Each row comes from the steps of one path. Every step used is in the known rows, and no mark comes twice. Write the path behind each row, first mark first.
Known rows
Z/D/L: [ 28.7   8.3  15.4  30.7  15.4 -44.8  54.1 -74.0  -1.8 -30.7  17.6  -2.6
  -2.4  12.0  34.7  -2.5  -5.0  -9.9  12.5 -27.9  -8.2  -1.4]
M/T/L: [-32.1 -33.5   1.7  -2.5 -16.8 -19.2   7.2  16.9   4.9 -33.4  -4.2 -35.3
 -17.2  12.3  -4.7 -13.7  27.7   0.6  15.5  33.4  22.6 -18.8]
B/D: [-11.2  22.8 -27.5 -15.5 -14.0  35.4   4.0  10.6 -31.4   0.3  10.8 -22.4
   6.3   4.6  14.0   2.6  10.6   4.7  32.6  12.5  -1.9   3.0]
B/L: [  7.0 -12.3  13.9   4.1 -32.0 -15.3  48.1   7.8 -37.6 -12.6  13.2  -3.1
   9.6   3.1  23.1 -16.9  21.8  -5.7  15.2   1.0   9.0  22.2]
B/D/L: [ -2.0  18.0 -33.7  -7.7   6.2  12.8  16.3 -22.4 -34.2  -0.8  12.3 -28.9
 -10.6   5.3  24.5  -4.1 -22.7  -6.0  28.7  -2.2   1.9  16.2]
M/Y: [  4.1  -5.2 -12.8  16.7  16.9  13.0  15.2   0.5   4.5  -2.4  -2.2  18.0
  28.7   5.2  33.2  -2.0  33.4  10.8 -16.9  -5.0  -8.8 -10.2]
T/L/Z/M: [ -4.2   9.6  13.4   6.3 -16.9   4.8 -51.5   7.4  45.9  10.1  20.6 -12.6
   6.8  -1.8 -27.5 -10.1   2.2  -6.1 -19.3  42.6   1.7  26.0]
T/L: [-12.4 -20.7   5.3  27.5 -13.2 -11.1   1.9  13.6   4.9 -15.8  13.5 -25.1
  -9.2  12.1   7.5 -20.7  19.9 -25.2  -2.3  31.0  -3.0   7.3]
B/D/L/M: [  1.9   6.5 -35.0  -6.3  21.2  32.9  13.6 -11.8 -41.5   6.6   2.6   1.8
 -11.8   0.6  30.4  10.6 -48.3 -10.8  25.7 -27.4  -9.8   1.2]
L/Y/Z/M/T: [ 26.4   2.2   7.0 -25.1  16.7  -2.2  -5.7  29.4  10.4  -7.4 -25.2  29.4
  -2.0   7.8 -40.4  10.2  12.6  29.8   1.9   1.1   1.7 -28.3]
Y/Z/M/T: [ 14.1  11.4  -1.1 -47.7  10.5 -12.8  26.0   6.9 -12.5 -18.5 -20.1  -0.7
   3.1  13.4 -31.5  22.6  43.2  18.9   1.1  13.7   4.7 -38.8]
T/L/B/D/Z/M/Y: [-13.8 -14.2 -38.2  30.0  20.2  46.5 -67.8  -2.6  23.5  33.8  23.7  -1.6
 -11.7 -19.2 -29.3  -3.6  -2.8 -22.6 -27.0  11.0 -38.1   0.7]
Z/D/L/T: [ 42.6   4.4   2.2   8.6   6.9 -41.9  33.6 -82.5   2.1 -35.6  -3.4  11.6
  10.1   3.2  36.1   8.3   7.3   5.6  16.9 -39.2  17.2 -13.0]
L/M/Y: [  9.4 -16.8 -13.3  21.8  34.2  30.9  12.3  14.3  -4.0   7.1 -10.3  48.9
  25.9  -3.1  38.5  11.2   8.9   5.8 -23.6 -31.6 -18.1 -25.2]
L/Z/D: [ 12.0  32.4  35.5   2.4 -28.4 -17.0   4.0 -40.1  29.6 -11.0   7.3   7.0
  26.0  -6.7  26.6   5.3  -1.5  15.9   8.8 -11.1   2.8  11.8]
M/T/L/Z: [-44.3 -14.5  16.5 -22.3 -39.7 -12.7 -27.6  14.9  35.4  -9.6 -14.4 -29.4
  -2.5  -6.9   1.3 -11.6  -1.1  17.4   9.6  37.0  36.2   7.7]
T/L/Z: [-22.0  -2.0  20.8   3.7 -38.3  -6.6 -32.4  12.4  33.8   5.2   2.3 -20.1
   4.1  -3.2  15.9 -20.1  -7.4  -9.5 -10.0  37.0  14.4  32.0]
L/M/Y/Z/D: [ 55.0  -1.5  19.6  16.0  54.3  10.6  42.4 -21.4   4.5  -7.3 -25.8  76.7
  32.5   1.0  56.3  24.6  25.2  -9.8 -15.5 -46.5 -30.4 -31.1]
B/D/Z: [-55.8  19.5 -29.4 -19.1 -14.8  38.9  -5.9  14.8 -58.2  10.8  18.1 -32.8
   1.6   8.0   1.4  20.2 -20.8   5.4  19.2 -20.4  -5.1   1.1]
L/Z/M/T: [-14.8  24.0   4.3 -39.5 -24.4  -0.6 -28.0  -1.6  24.7  -4.6  -2.2 -10.0
  17.0  -3.5 -35.4  14.9   5.4  47.0   1.3  14.8  22.3 -14.5]
M/T/L/B/D/Z: [-59.2 -31.0 -26.9 -14.2 -34.1   6.7 -34.3  11.8  -7.6   5.3  -6.5 -46.4
 -41.7 -13.5 -20.1  -6.6 -14.8  -8.0  23.2  17.8   2.2 -13.4]
L/B/D/Z/Y: [-13.3  23.3 -21.7 -11.6 -28.5  14.0   0.3  10.4 -30.2  41.5   5.2 -16.9
  -1.8 -20.4 -16.6  -0.8 -25.5 -15.0  27.2  -2.9  -2.0   2.5]
T/L/M/Z: [-11.8 -23.0   8.6  10.5  20.1  16.2  -9.4  40.9   9.5   2.7 -27.5  13.4
 -29.3 -10.3  28.8   1.0   0.2 -22.4 -28.9  -4.4   6.9  14.1]
Y/Z/D/L: [ 53.1  14.1  26.0   3.0  26.6 -51.6  69.7 -65.6 -11.6 -24.4  -6.8  11.2
  -1.0  16.6  41.6   4.3   5.4 -19.5   3.1 -24.2 -10.6  -0.6]

Which path is each row?
[-32.1  13.6   2.4  -0.6 -12.5  -8.8  29.7  19.7 -42.7  14.9  14.1 -17.8
  12.5  10.6 -13.1   9.7 -21.4  -8.6   7.1 -16.4  14.4  -5.7] : D/Z/Y
[ 18.8  20.7  -8.0   9.4  31.2   4.0 -25.0 -45.2  41.2  23.7   9.2  24.1
  26.8  -8.9   7.9   4.3 -19.6  21.0 -37.4 -12.7  -3.9  21.6] : D/L/Z/M/Y
[-10.2 -32.5   9.1 -18.0 -17.9  -4.7  49.1  21.8 -48.9 -23.4 -15.0  13.0
  -0.4  -6.1  15.4   5.2   1.6  12.7  29.4 -22.5  21.3 -20.4] : B/L/M/T
[  7.9  29.3  10.9 -18.3   4.1  -6.0  28.8  26.7  -2.5  11.2 -22.4   3.3
   1.8 -14.0  12.6  -2.3  17.8   0.1   1.4   3.0  34.5  20.6] : M/Z/Y
[ 29.7   4.2  18.1  -1.8   1.3  -5.5  11.0  31.2   0.4   6.8 -28.8  33.9
   2.9  10.1  13.0  -7.0   1.4   1.7  -2.1  -5.0  -8.9   2.8] : L/Y/Z
[ 33.0 -11.4  22.7 -24.3   4.4  -8.7  16.0  29.6 -10.2 -14.8 -19.1  31.2
   1.2  -4.5 -30.8  -3.5  12.6  17.0  16.6  -2.3  11.1   0.5] : B/L/Y/Z/M/T
[-26.6  12.8 -11.2   3.5   2.8   3.4  -6.3   1.3 -32.7   8.1  32.5 -13.7
   3.6  20.5 -39.4  23.4  -4.9   7.3 -26.6 -21.1 -16.8 -16.6] : D/Z/M
[-26.2   2.5 -22.8  16.0  35.3  24.0 -14.0  -2.6  -8.1  13.8  26.2  12.3
  24.6  13.3 -20.7  24.8   5.8  14.2 -43.5 -32.8 -23.2 -22.2] : D/Z/M/Y
[-37.4  28.4 -38.0 -15.1   4.6  48.5 -27.2  10.2 -47.0  15.1  36.5 -28.3
   4.3  10.2 -40.0  31.7 -15.0   8.3   5.7 -14.8 -16.5  -7.5] : B/D/Z/M
[ 20.7 -22.5  21.8  19.0   3.0  -5.9 -11.2  41.9  19.1   2.1 -21.2  21.0
 -14.6   9.1   8.9 -24.3   0.8 -27.8  -7.0  23.6  -9.7  18.8] : T/L/Y/Z
[-28.4 -33.3  -5.4   7.8 -16.9 -27.8 -31.9  -0.4  14.8   1.3   6.6 -28.0
 -36.1  -0.7 -61.6  -3.2   2.3  -7.7 -20.4  17.6  -9.8 -33.5] : D/Z/M/T/L/B
[-32.4   0.6  24.0 -22.8 -37.2 -17.0 -13.5  23.7  32.8   1.0 -14.4 -28.5
   8.5 -16.2  -9.0 -17.6 -10.2   4.1  27.0  47.6  53.0  13.5] : M/T/L/Z/Y
[ -6.4   4.3 -12.4 -19.4   0.5  -6.7   6.7   1.5  -4.4 -23.3   7.1 -15.3
   3.7  12.4 -42.7  13.9  31.5  31.4   8.1  12.6   6.3 -40.9] : Z/M/T
[  2.1  -0.4   4.7  25.1  15.3  26.3 -63.8   2.5  65.5  20.1  13.7  14.0
  28.0 -12.2  -8.6  -8.1  10.5  -0.2 -40.4  29.7  -6.3  21.9] : T/L/Z/M/Y
[ 19.0  13.1 -22.9  -7.4 -30.0  14.1  -5.8  -3.7  -5.5  13.8  -4.1  -8.9
 -12.2 -17.0   7.3 -13.2  16.0  -6.6  23.1  20.4 -16.6  -2.2] : L/B/D
[ 16.6  30.7   2.7  -8.0   1.1 -17.3 -15.4 -41.0  22.5  16.8  13.6  -4.0
   5.5   1.8 -13.4   5.6 -33.8  10.7 -22.0  -1.7   3.4  23.4] : D/L/Z/M
[ 27.2  17.8 -14.6 -14.8  24.3  20.5   4.5  -0.2 -17.2  17.4 -21.8  16.6
 -14.9  -1.8  26.3  -6.3 -42.7  -8.2  25.7 -13.2  -5.4  26.5] : B/D/L/Y/Z
[ 21.3 -37.7   5.4  17.2  44.7  23.5   6.9  27.9   7.5   8.1 -30.0  47.9
   8.6   2.2  43.7   1.7  19.3 -35.6 -33.0  -0.4 -18.7 -11.3] : T/L/M/Y/Z
[ 61.0  -2.2  54.1  19.3  -1.9 -21.9  47.1  -8.7  -6.8 -18.1 -10.5  50.5
  12.3  -3.9  29.9 -12.3   6.5 -14.0  24.2 -27.3  -6.8  25.0] : B/L/Y/Z/D
[-36.8 -16.0 -21.9  10.1 -29.7  18.2 -36.7   9.4  -8.9  24.4  10.7 -35.9
 -33.9 -10.4  -7.1 -14.4 -18.1 -32.4   4.1  17.9 -18.8  10.6] : T/L/B/D/Z
[-51.9 -32.0  -2.6  23.7   8.7   6.3 -54.4  36.0  14.0  -6.3  13.5 -12.5
 -25.4  11.2 -68.4   0.9 -32.3   9.5  -8.3  -5.7   0.4 -18.5] : D/Z/M/T/L/Y
[ 36.5 -11.0  -0.9  14.8 -11.5 -54.4  33.1 -47.2   6.8   8.2  -8.4  -1.6
 -25.8  -3.6  18.8 -25.9  -6.5 -13.9 -13.7   0.8 -11.9   0.5] : D/L/B
[ -7.4 -24.5   1.9  25.6   9.6   5.2 -48.3  31.0  40.4 -18.6   8.8  -0.6
 -18.9   4.2 -56.4 -16.9   0.3   9.3   5.0  26.5   3.6 -14.5] : Z/M/T/L/Y
[ 27.8  17.9  19.9  11.0  30.9 -40.4  45.3 -61.9  12.8 -19.2 -11.8   5.3
 -18.9  -6.4  48.7   3.4  -0.9   0.7  -7.6 -39.8   8.3  19.3] : M/Z/D/L
[ 13.3  17.3  24.2 -14.6 -34.4  -1.4  -7.4  -1.9   3.4  12.0  19.8   3.8
  25.3 -13.4 -14.9  -3.4  -1.2  10.7  -4.8  10.1  11.8  39.9] : B/L/Z/M
